Each row comes from the steps of one path. Every step used is in the known rows, and no mark comes twice. Write the path behind each row, first mark first.
In the rows, zero is written as 128.
Known rows
sosidom dozapid fidi nuluvik: [166 142 121 152 109 157  98 122 161 113  98  80  88 150 167 146 181 115
 147 133 141 100 138  93 176 108 107 149 129 124 135 121 124 137]
dozapid fidi nuluvik zasit: [149 134 148 165 101 120 101 132 197 146 116  96 126 129 120 169 154  99
 151 117 128 107 131  54 158 103 135 195 131 114 142 124  89 105]
nuluvik kegok dozapid: [161 126 121 114 132 144 103 105 163 102  87 144 117 168 160 117 132 118
 170 148 140 158 106 100 151 116 154 132 151  81 149  98 118 117]
vaniri dozapid: [157 165 106 137 140 144 129 109 137 140 129 111 101 140 140 126 145 140
 128 135 153 144 115 124 114 117 118 105 157 113 177 133 124 117]
nuluvik sosidom dozapid: [128 176 116 184 128 133  87  75  88 139 111 117 131 149 157 152 169 130
 137 142 140 104 102  99 104  91 139 126 115 129 193  99 155 120]
fidi nuluvik vaniri: [166 138 144 118 126 147 105 123 153 120  95  96 101 166 124 143 179 113
 148 133 109 134 124  95 169 126 136 176 123 115 129 142 122 122]
gefik selak: [129 150 121 136 143 117 143 104 143 132 105  86 137 137 155 110 158 110
 157 136 148 115 128 125 157 119 162 141 160 116 135 156 147 107]
kegok dozapid fidi nuluvik vaniri selak: [169 123 178  71 147 152 115 119 227  77  92  89  52 145 159 143 212  70
 196 168 178 153 149 103 189 107 145 200 169  68 176 117 117 111]
kegok nuluvik sosidom dozapid vaniri selak: [114 129 147 174 182 100  74  84 144 116 117  75 107 138 155 137 236 159
 152 175 186  99 110 148  98  73 180 188  88  92 176 138 105 102]
kegok nuluvik zasit dozapid fidi: [157 132 124 164 148  77  76 132 159 113 142  91 118 104 104 167 158 122
  80 138 158 129  99 126 139  82 198 156 152  79 185 121  86 102]
kegok dozapid zasit nuluvik vaniri: [154 164 159 122 137 159  63 112 196 133  99 123 110 137 136 158 191 123
 107 138 132 160 113 118 180 123 182 139 114  68 205 128 139 108]
torev vaniri dozapid fidi nuluvik: [172 124 123 104 127 177 103 144 210 153 122 112  71  92 124 170 196 146
 167 133 184 117 127 110 167 110  90 150 175 111 126 161  78 111]
dozapid vaniri: [136 102 129 139 126 142 114 113 149 119 123 112 106 128 144 109 153 146
 172 144 138 129 115 115 136 142 125 161 131 113 127 168 110 138]
zasit nuluvik kegok dozapid vaniri torev: [112  90 140 119 150 180  82 144 234  91  79 124  89 118 190  94 152 131
 158 152 156 162 125 122 161 117 162 157 108  47 124 146  65 124]
sosidom dozapid fidi nuluvik kegok: [180 118 140 126  97 161  76 135 183  92  92 101 102 160 176 145 154 131
 180 131 121 110 125  66 192  95 100 155 115 100 114 100 107 149]
zasit dozapid: [150 169  92 133 143 114 116 110 116 118 126 104 110 126 105 118 145 126
 119 131 138 132 105 147 133 105 151 109 164 110 168 122 138 117]
dozapid zasit nuluvik vaniri: [140 155 160 142 133 155  67 134 178 145 115 111 133 131 117 154 177 156
 122 132 113 151 114 109 173 126 174 155  96  91 179 152 138 118]
nuluvik zasit dozapid: [153 166 101 159 117  89  96 100 132 134 128 114 137 114  80 141 139 103
 103 111 113 107 102 122 125  83 168 126 149  90 205  99 125  97]
kegok nuluvik sosidom: [102 157 128 190 177 110 106 103 106 156 124 107 143 151 120 156 168 161
 129 160 169 137  96 117  89  97 193 178  98 135 141 147 111  79]
torev vaniri dozapid: [154 136 102 120 155 152 110 118 161 163 123 131  93 107 105 148 170 150
 134 144 169 120 107 148 121 112 110 109 166 108 167 150 105 104]
fidi nuluvik zasit dozapid vaniri selak: [150 132 147 133 120  75  89 104 211 127 124  86 101 109  89 151 219  98
 165 109 145  79 128 112 143  66 165 195 132  69 168 131  94  86]
sosidom dozapid: [152 152  95 166 136 134 103  91 107 118 100 103 107 163 152 129 156 118
 124 137 124 102 112 126 126 107 119  97 133 125 170 111 147 142]
vaniri nuluvik: [119 140 107 177 189 117 116 110 124 126 109  83 100 148 146 127 119 123
 152 138 162 139 133 144 131 133 134 137 116 136 125 114  99  99]
kegok nuluvik: [128 115 108 172 185 116 115 120 121 141 114  86 120 163 111 125 146 141
 105 153 154 137 108 144 121 112 177 147 119 130 124 157 105 106]
zasit dozapid fidi nuluvik kegok: [181 136 139  98 102 137  84 149 190 100 118 106 103 127 138 138 145 136
 182 131 139 137 117  78 202  95 128 171 145  92 107 110 101 124]
sosidom dozapid zasit nuluvik vaniri: [153 170 149 159 122 149  41 114 164 126 103 105 118 137 141 158 202 157
  94 125 102 121 109 113 181 105 161 123  86  85 205 127 157 134]
dozapid fidi nuluvik sosidom: [130 156 154 152 119 151 105 120 162 155 131 104 129 128 152 165 165 127
 186 146 168 129 126  50 144 108 143 205 126 140 128 136 107  96]
dozapid vaniri torev: [105  91 120 144 140 152 128 126 165  93 109 100  89 118 162  81 144 120
 154 139 142 153 122 112 110 128 123 166 125  96 125 174 105 121]
nuluvik zasit dozapid vaniri selak: [138 128 136 135 135  74  94  98 184 109 134 101 107  91  98 127 200 104
 148 129 151  99 112 132 119  77 172 172 146  55 203 116 115 100]
nuluvik zasit dozapid vaniri torev leruzon: [ 86 130 130 151 117 116 112 135 179  78 122 133 100  99 109 130 168 125
  90 111  95 155 123 106  99  60 161 153 137  50 142 152 113 108]
sosidom dozapid zasit nuluvik vaniri torev: [118 147 143 156 131 159  56 121 173 101  87  99 108 136 159 129 188 128
  80 121 110 148 121 117 164  92 157 123  80  69 205 141 149 117]
zasit dozapid fidi: [161 147 107 124 127 129 116 126 141  93 142  98  89 101 136 126 137 127
 137 140 166 145 112 124 154 113 136 135 180 100 169 125 134 131]
leruzon torev vaniri nuluvik zasit dozapid: [107 116  79 163 198  66  67 112 154 140 118 104 115  75 106 160 147 103
  84 138 164 104 117 179 110  75 144 106 140  90 180  64  57  98]
leruzon torev vaniri: [102  88  89 130 177 135 113 124 139 151 108 113 125 109 121 114 144 130
 121 176 159 121 118 151 108 110 119 109 156 126 132 131  92 128]

Which path is each row?
[102 123 143 139 169 166 105 147 166 107  89  91  92 128 138 106 154 121
 103 151 129 170 125 127 152 125 162 150 111  91 163 157 114 119] => zasit nuluvik vaniri torev
[165 169 110 154 107  90  94 110 157 151 116 104 128 136  87 169 163  95
 111  94 107  89 111 104 148  72 159 144 138 104 168 111 107  88] => fidi nuluvik zasit dozapid
[ 60 149 137 173 124 161 109 105 137  85 105 132 107 134 166 132 194 152
 134 154 114 147 123  86  84  68 136 152  98  87 132 151 139 123] => nuluvik sosidom dozapid vaniri torev leruzon
[109 163 144 181 128 159  48 104 142 145 112 102 119 104 168 157 204 166
 138 147 151  89 110 123 132 110 161 152  72 109 181 142 115 139] => zasit nuluvik sosidom dozapid vaniri
[150 118 111 151 122 149  87 102 129  94 107 102  91 136 166 118 185 141
 151 146 126  98 112 135 133 119 110 131 125 103 159 134 127 158] => sosidom dozapid vaniri
[114 168 134 180 136 143  86 127 174 170 122  99 150 128 112 136 152 161
 120 117 134 128 118 109 158 111 174 135  99 120 154 156 136  94] => dozapid zasit nuluvik
[110 182 144 181 135 167  63 113 147 138 114  90 118 107 172 160 176 146
 123 163 166 103 122 105 150 105 160 146 104 121 190 119 124 133] => zasit nuluvik sosidom dozapid fidi
[ 72 112 132 146 139 162 145 142 171  83 107 119  89 133 153 103 148 149
 142 155 116 177 141 107  99 108 134 161 125  88  78 190 112 125] => dozapid vaniri torev leruzon
[131 125 121 161 183 125  94 121 147 119 105 102 113 151 162 133 105 137
 177 143 145 154 124 114 147 118 130 158  99 107 105  94  95 110] => vaniri nuluvik kegok
[137 119 127 169 161 104  77  87 201 112 103 117  91 113 157 175 160  92
 149 125 154 118 125 132 131 120 155 155 113  70 173  91  65 101] => kegok dozapid vaniri nuluvik zasit
[153 130 120 120 135 161 127 109 176  98 109 117  83 134 169 129 141 101
 155 166 175 160 123 109 149 132 143 141 180  98 172 115 122 132] => kegok dozapid fidi
[164 184 124 143 115 123 107 101 164 157 145 128 140 132 133 147 160 159
 129 103 150 147 106  92 124  98 120 104 137  96 183 135 149  86] => vaniri dozapid zasit
[118 151 179 129 155 132  81 121 196 139 116  90 125 131 107 138 201 141
 146 141 145 146 128 118 168 104 185 174 104  78 202 155 142  92] => dozapid zasit nuluvik vaniri selak
[ 79 136 135 185 144 168  62 112 163 117 101  94 114  99 182 120 204 141
 123 142 152 105 118 114 111  95 156 149  71  93 167 150  97 119] => zasit nuluvik sosidom dozapid vaniri torev
[117 137 153 124 151 168  79 119 210 104  86 120 104 129 149 124 189 100
 102 127 134 179 121 115 162 105 181 137 110  54 202 143 132  93] => kegok dozapid zasit nuluvik vaniri torev
[171 154 142 146 103 130 100 129 204 152 126 109 119 123 136 184 174 113
 132 107 145 119 128  63 143  89 120 160 139  93 171 119  82  96] => vaniri dozapid fidi nuluvik zasit
[169 157 117 114 112 133 107 140 167 114 126  83  92 118 118 137 162 121
 147 128 157 121 128 110 176 100 129 158 166 110 133 126 115 116] => zasit dozapid fidi nuluvik
[111 211 118 210 151 105  55  65 113 151 121 108 139 136 162 180 170 150
 142 112 153 114 106  97 121  80 139 134  69 121 185  76 146  81] => vaniri nuluvik sosidom dozapid zasit
[191 147 147  78 111 145  82 138 173  85 121  93  67 123 140 157 182 114
 151 137 127 141 123 106 200 106 132 176 155  85 159 123 124 133] => zasit dozapid fidi nuluvik vaniri
[160 120 119 110 150 170 111 135 181 138 136 127  76  81 126 152 169 151
 148 158 195 140 118 130 139 121  96 132 187  99 163 151  93 121] => torev vaniri dozapid fidi
[137 121  98 119 146 134  89 115 180 172 142 139 136  88 129 141 170 162
 107 141 172 140 107 125 106  82 105  85 145  92 175 127 109 104] => leruzon torev vaniri dozapid zasit
[151 112 117 120 127 150 112  97 178 105 109 121  82 131 154 121 170 117
 164 151 154 135 117 130 131 136 139 143 144  91 160 136 113 133] => kegok dozapid vaniri
[141  97 115 102 149 152 103 151 212 146 123 104  90  87 149 146 173 138
 139 165 189 125 136 121 143  89  81 130 163 107 131 136  53 124] => leruzon torev vaniri dozapid fidi nuluvik
[137 127 117 210 146  96  56  86 157 111 107  93 100 114 168 165 170 121
 130 111 130  87 129 131 127 110 125 142  86  90 168  85  81 129] => sosidom dozapid vaniri nuluvik zasit
[164 149 122 122 128 153 119 124 166 112 145 110  92 116 163 131 152 139
 141 151 173 156 121 103 136 123 101 132 166  94 170 130 111 132] => vaniri dozapid fidi
[146 207 136 176  95 126  61  75 142 170 111 113 164 159 140 180 203 140
 152  95 130  89 107  56 133  63 139 148  80 130 166 120 160  76] => fidi nuluvik sosidom dozapid zasit
[123 181 135 162 126 134 111 100 131 174 114 109 147 152 124 160 166 132
 179 125 141 111 117  71 123  98 156 183 112 150 122 134 119  76] => fidi nuluvik sosidom
[122 228 145 170 125 140  72 107 170 208 149 132 163  99 135 179 177 191
 121 117 170 140 104  82 124  83 170 139  93 103 201 138 128  64] => vaniri dozapid zasit nuluvik sosidom
[115 172 126 190 163 132  74  93 122 106 116  90 103 120 208 170 158 130
 151 150 188 120 125 107 132 107 121 155 106 118 175  70 114 119] => vaniri nuluvik sosidom dozapid fidi
[ 67 159 170 152 139 171 103 151 193 107 100 123 119 135 111 142 179 157
  88 133  89 207 138  96 150  87 180 152  89  74 136 178 139 103] => dozapid zasit nuluvik vaniri torev leruzon
[131 151 135 190 161 132  72 107 123 115 120  94 116 138 171 167 182 149
 117 167 183 113 103 109 119  92 170 159 107 118 174 114 116 123] => kegok nuluvik sosidom dozapid fidi
[143 190 129 156 136 141  83 124 188 174 138 113 139 118 128 153 170 173
 105 108 157 139 115 115 149 101 145 105 106  97 189 152 123  94] => vaniri dozapid zasit nuluvik
[122 134 133 149 141 148  86 149 169 141  94 112 134 146 132 120 124 162
 144 149 124 138 118 106 164 129 166 145 100 105 118 142  94 127] => zasit nuluvik kegok
[121 112 133 123 151 154 125 124 141  83  96 108  93 143 153  92 150 102
 131 148 119 176 119 109 131 122 135 154 137  91 155 142 133 119] => nuluvik vaniri torev
[180 143 147  88 130 168 102 129 170  88 143 120  78 120 172 148 166 128
 146 166 151 181 116  91 158 137 106 153 165  74 200 121 123 156] => nuluvik vaniri dozapid fidi
[131 173 123 151 135 150  82 105 197 155 110 118 131 133 123 148 165 136
 115 122 154 137 116 117 160 108 183 113 118  93 185 136 129  91] => kegok dozapid zasit nuluvik
[174 141 142 113  93 138  85 110 216 144  93 141 143 171 137 152 166 128
 180 104 123 141 116  56 185  90 147 159 104  81 126 112 123  80] => fidi nuluvik kegok dozapid zasit
[127 179 124 207 149 101  51  77 114 162 122 108 164 158 138 185 197 166
  97 125 155 112  90 101 104  67 182 140  71 121 182 123 148  82] => kegok nuluvik sosidom dozapid zasit
[130 141  92 167 184  85  71 103 152 154 114 122  97  83  71 186 154 112
 112 108 157  95 107 182 136  87 155 126 146  97 176  95  78  69] => torev vaniri nuluvik zasit dozapid
[109 114 108 190 192 101  84 106 158 172 104 123 113 103  91 182 139 112
 142 123 156 101 118 151 129 112 142 152 126 121 150 113  60  80] => torev vaniri nuluvik zasit
[131 108 153 125 204 105 111 121 154 101 107  73  91 159 118 125 198 125
 135 177 162 153 121 155 128 108 184 186 122  84 166 150 114  95] => kegok nuluvik vaniri selak
[122  95 117 172 167  89  82 126 179  96 121  92 102 102 119 132 176 119
  82 121 144 126  94 148 107  72 187 166 116  52 160 156  67  85] => kegok nuluvik zasit dozapid vaniri torev
[ 92  98  83 160 220 109  99 126 137 141 109  95 103 104 143 123 131 131
 132 174 184 127 135 178 114 115 113 108 131 130 117 104  64 121] => leruzon torev vaniri nuluvik
[177 172 148 109 117 140  82 107 164 127 142 137 118 135 138 156 184 154
 126 117 122 169 102  88 147 107 122 133 132  72 210 130 157 113] => nuluvik vaniri dozapid zasit
[ 87 124 121 164 128 166 125 122 157  53  93 108  76 139 163 108 176 141
 116 143 105 152 141 122 105  88 119 133 115  81 107 165 127 142] => sosidom dozapid vaniri torev leruzon
